Every row comes from one small tree of marks. The marks that hang from a mark follow it in brackets, in the order of their numbers. Every link used is in the known rows. Which tree was each row made from?
Known rows
q355[q704]: [-16.6  21.6 -35.9   5.0   3.1 -18.5  -5.4 -22.9  10.1  22.6  -8.0  -4.6
  10.1  11.8  -6.5   3.0  -0.1  -4.2  -2.1   7.6]
q355[q704[q484[q223]]]: [ -3.9 -14.2 -19.5  -6.8   1.1  -0.5  -2.6  -5.3  -0.3  19.9 -12.1  -4.9
   4.9  10.1  -9.2  -2.9   1.0  -5.1  19.1  10.6]
q355[q704[q484[q223[q173] q599[q28]]]]: [-14.5  -1.6  -3.2  12.7   3.8  20.8 -20.1  10.8  10.2  -6.0  10.4   7.8
  -9.5  10.1   6.8 -16.0  -2.9  16.6  10.2   2.6]
q308[q218[q173]]: [-10.1  39.4  -8.1  21.9  13.2 -42.0 -14.4 -16.5 -22.3 -12.2 -39.7 -12.4
   9.5 -15.8 -20.5   1.6   4.9 -34.6  -9.1 -16.4]
q218[q173]: [-12.3  49.9   8.0   5.1  25.8 -35.1 -26.9  -8.6 -18.0   3.7 -11.2 -15.1
   1.7   4.2 -18.3   3.9   2.4 -13.9 -30.1 -36.7]
q704[q461 q484[q599[q28]]]: [  8.5  -4.4   2.7  20.1 -17.5  20.5  17.0 -15.2  30.9 -13.2   7.6  -8.1
  -4.1  -2.9  10.8 -17.0  23.7  20.3 -11.6   9.9]
q461[q704[q484]]: [ 26.0   3.7  -7.4 -27.8 -17.8 -10.9  31.4   0.6   0.3  33.8 -32.1 -10.8
  12.7   9.0   4.0  -5.9  10.8 -16.0  -5.4  15.2]
q223[q173[q218]]: [-15.6  37.9  18.9  -2.6  19.2  -8.6 -43.5 -25.2 -26.1 -32.3  -4.0   9.3
 -37.3 -16.6  -0.3  31.0  -0.5 -25.4 -21.3 -45.2]
q355[q704[q484]]: [-10.6  -1.7 -34.2  -8.8   0.6  -2.5   8.9 -23.0   2.8  18.6 -19.1 -14.3
   4.6   5.2  -6.3  -1.8  12.4  -1.3  10.5  17.8]
q461[q704[q355 q484[q223[q173] q599]]]: [ 17.0 -28.3  15.4 -30.3 -10.6  14.0  20.2  31.2  -8.5  11.6   2.9   3.8
  12.0   1.2  20.9  -4.3  -9.4   2.9  13.2  24.4]
q355[q704[q461 q484]]: [-14.3 -16.3 -30.9  -3.0 -15.1  15.5  23.1 -16.2  20.0   4.7 -13.3 -16.0
  -4.5  -1.5   5.8  -5.7  18.1   7.0  15.7  35.4]
q461[q704]: [ 19.4  26.8  -8.8 -12.9 -15.2 -27.0  18.2   0.8   7.6  38.5 -22.1  -2.1
  18.4  15.2   3.8  -1.2  -1.5 -18.7 -17.4   4.4]
q704[q355 q461 q484[q223[q173] q599[q28]]]: [ -0.4 -52.2  23.9   3.8  -8.4  47.6   5.0  14.8  20.0 -26.6  29.5   6.7
 -20.9  -6.3  31.4  -8.8   4.2  21.6  17.7  25.8]
q778[q995]: [  4.9  56.5 -36.5   7.2  20.4 -41.3  -2.2  -7.5 -17.7  17.1  -7.5  -8.4
   5.7   9.6 -43.4  28.6   0.7 -23.5  -4.0 -41.8]
q218[q173 q308[q680]]: [-26.7  52.1  -2.9   4.9  44.5 -49.5  -5.6   4.4 -37.9   0.5 -26.1  -7.1
 -11.5   0.3 -40.0   9.6 -10.0  -4.4 -29.8 -41.3]
q599[q28]: [  7.9  35.5 -10.8  25.1   6.9 -20.5 -20.2 -30.0  27.5  24.1  -6.9   5.3
  -8.2  26.2   0.6  -7.2   9.7 -12.3 -31.1 -23.2]
q173[q218[q308[q680]]]: [ -8.5  34.3  -4.1  -3.3  37.6 -40.8 -10.2 -28.9 -38.7  -8.3 -21.4  10.2
 -12.0 -14.8 -33.2  36.5  -6.4 -20.4 -24.0 -43.0]
q484[q223[q173[q218[q308]]] q599[q28]]: [ -2.8  27.0  39.6  34.6  26.3   0.6 -54.5  23.1 -12.5 -29.4  37.1  36.5
 -20.9  -4.1 -12.3  -2.3 -29.1   3.3 -34.4 -66.6]
q461[q704[q355 q484[q223[q173]]]]: [ 19.2 -34.5   9.4 -40.1 -10.5  10.3  21.2  24.9  -9.1  23.3 -15.1   0.1
  -1.1   5.5  21.5   0.6  -3.4 -14.5  17.9  27.8]
q995[q218]: [ 20.4  54.2 -14.5   8.7 -11.3 -66.5 -19.1  -8.5  -6.6   0.4 -12.3  -5.4
  25.8   3.1 -29.9   0.5  -4.0 -28.1 -13.7 -38.4]
q484[q599]: [  1.1  41.2  -2.0  20.4  -0.4 -28.8  -8.8 -22.7   2.5   4.2  17.4   0.6
  28.9   1.8 -15.6   4.9  -6.1   5.8 -26.6 -23.7]

Write each row's tree
[ -3.0 -54.7  31.7 -12.8  -0.9  42.0   3.0   8.6  -9.0 -42.0  27.5   4.4
 -14.8 -26.8  21.0  13.7   0.3  12.7  21.8  17.3]
q704[q355 q461 q484[q223[q173[q218]] q599]]
[ 22.7 -25.1 -15.1 -41.8 -11.7  -2.8  42.3   0.1  -2.8  37.5 -24.1 -12.6
  17.8   5.6  15.5  -0.2   9.3 -10.4   6.9  39.7]
q461[q704[q355 q484]]
[ 28.8 -28.5   7.0 -18.9  -8.9   9.4  24.4  26.9   9.6  28.8   1.1   5.7
  23.3  15.2  20.5 -15.3  -3.9   6.9   6.2  28.5]
q461[q704[q355 q484[q223 q599[q28]]]]
[ 14.9 -23.9  19.4  11.0 -21.1  13.4  13.0   4.7  10.6 -13.1  13.3  -4.7
   8.8  -7.8  -3.0  -6.1   4.9   9.0   7.7   1.6]
q704[q461 q484[q223 q599]]
[ -8.0 -18.6  -8.9  19.7 -12.1  27.1   4.3   9.9  31.4  -3.4  12.8   1.5
   1.0   8.0  10.7 -20.6   5.6  24.5  14.8  24.4]
q355[q704[q461 q484[q223 q599[q28]]]]
[ -3.9  27.6  45.8  18.0  16.0  -6.4 -53.8  11.0 -24.2 -36.4  32.1  25.1
  -6.7 -10.5  -8.0  18.9 -26.6  -3.2 -13.9 -55.9]
q484[q223[q173[q218]] q599]
[ -2.4 -56.1  22.9  -9.0 -12.0  39.2  12.9  11.7   2.8 -27.6  27.5  -0.6
 -10.8 -17.2  22.2   3.5  -0.6  16.1  24.7  27.6]
q704[q355 q461 q484[q223[q173] q599]]
[ 22.4  -5.8  16.4 -25.6 -17.0   1.9  10.6  25.3  -7.6  19.2 -22.7   1.3
  -5.6   9.1   8.8  -5.6  -1.2 -20.1   4.0   2.7]
q461[q704[q484[q223[q173]]]]
[-17.0 -25.1  -6.6  -1.1 -13.8  28.1   1.5   7.4  13.3  -9.6  -3.7  -3.2
 -22.7  -1.6  10.6  -5.9   4.7   2.6  26.1  23.7]
q355[q704[q461 q484[q223[q173]]]]
[ -7.0 -28.0 -16.5  -0.4 -13.9  16.6  12.2   1.2  16.6   7.0  -6.9  -7.5
  -3.6   3.4   2.9  -6.2   7.6   2.7  24.9  28.2]
q355[q704[q461 q484[q223]]]
[ 14.7 -41.4   6.1 -15.3   6.0   1.9   8.4  -2.4 -14.8   8.7  17.0  -2.4
  25.3  -3.0  -3.2   5.5  -5.9   6.0  15.9  10.5]
q704[q355 q484[q223 q599]]
[-17.4 -15.6   0.9  19.2 -11.4  39.1  -5.2  15.6  27.5 -19.1  15.2   4.9
 -19.2   3.6  18.7 -18.8   2.5  24.9  15.9  19.7]
q355[q704[q461 q484[q223[q173] q599[q28]]]]
[-11.1   8.9 -27.3  11.4   2.4   7.3   1.2 -14.3  17.2   8.3   0.0  -5.1
   9.2   9.4   2.4 -15.8  10.1  20.7  -0.3  14.2]
q355[q704[q484[q599[q28]]]]
[-11.2  35.7  42.1  32.9  31.7  -4.0 -52.6  20.5 -13.3 -37.3  24.7  39.2
 -28.6   1.9  -5.1   8.7 -26.0   9.4 -19.6 -58.1]
q484[q223[q173[q218[q308[q680]]]] q599[q28]]
[-15.3  -8.9 -24.6   7.5 -15.5  19.4  21.8 -11.4  20.9  -6.1   4.3 -13.2
   8.4  -4.9   5.6 -10.1  12.9  24.1  10.8  32.9]
q355[q704[q461 q484[q599]]]
[ 20.9 -18.4  -7.9 -31.6 -12.1   0.8  41.5   6.6  -1.3  26.3  -7.2  -9.4
  30.3   1.0  16.3  -4.7   2.8   7.2   2.3  36.9]
q461[q704[q355 q484[q599]]]
[ 10.4 -60.3  10.7  -7.9 -12.9  25.4  25.8   3.7   7.6  -8.3  23.6  -5.3
  13.6 -11.0  12.2   1.2   1.7  15.8  23.8  32.7]
q704[q355 q461 q484[q223 q599]]
[-16.8  31.8  10.4  -1.8  25.8 -11.9 -32.3 -15.0 -38.2 -26.1  -1.9  11.7
 -39.2 -25.7 -20.4  24.5 -12.7 -25.1 -35.2 -55.8]
q223[q173[q218[q308]]]
[ -9.5 -21.4  -9.5   9.0 -14.5  19.8  10.7   7.3  17.6  -4.3  11.1  -3.4
   9.6  -1.9   3.4 -10.7   0.8  20.3  20.1  25.4]
q355[q704[q461 q484[q223 q599]]]
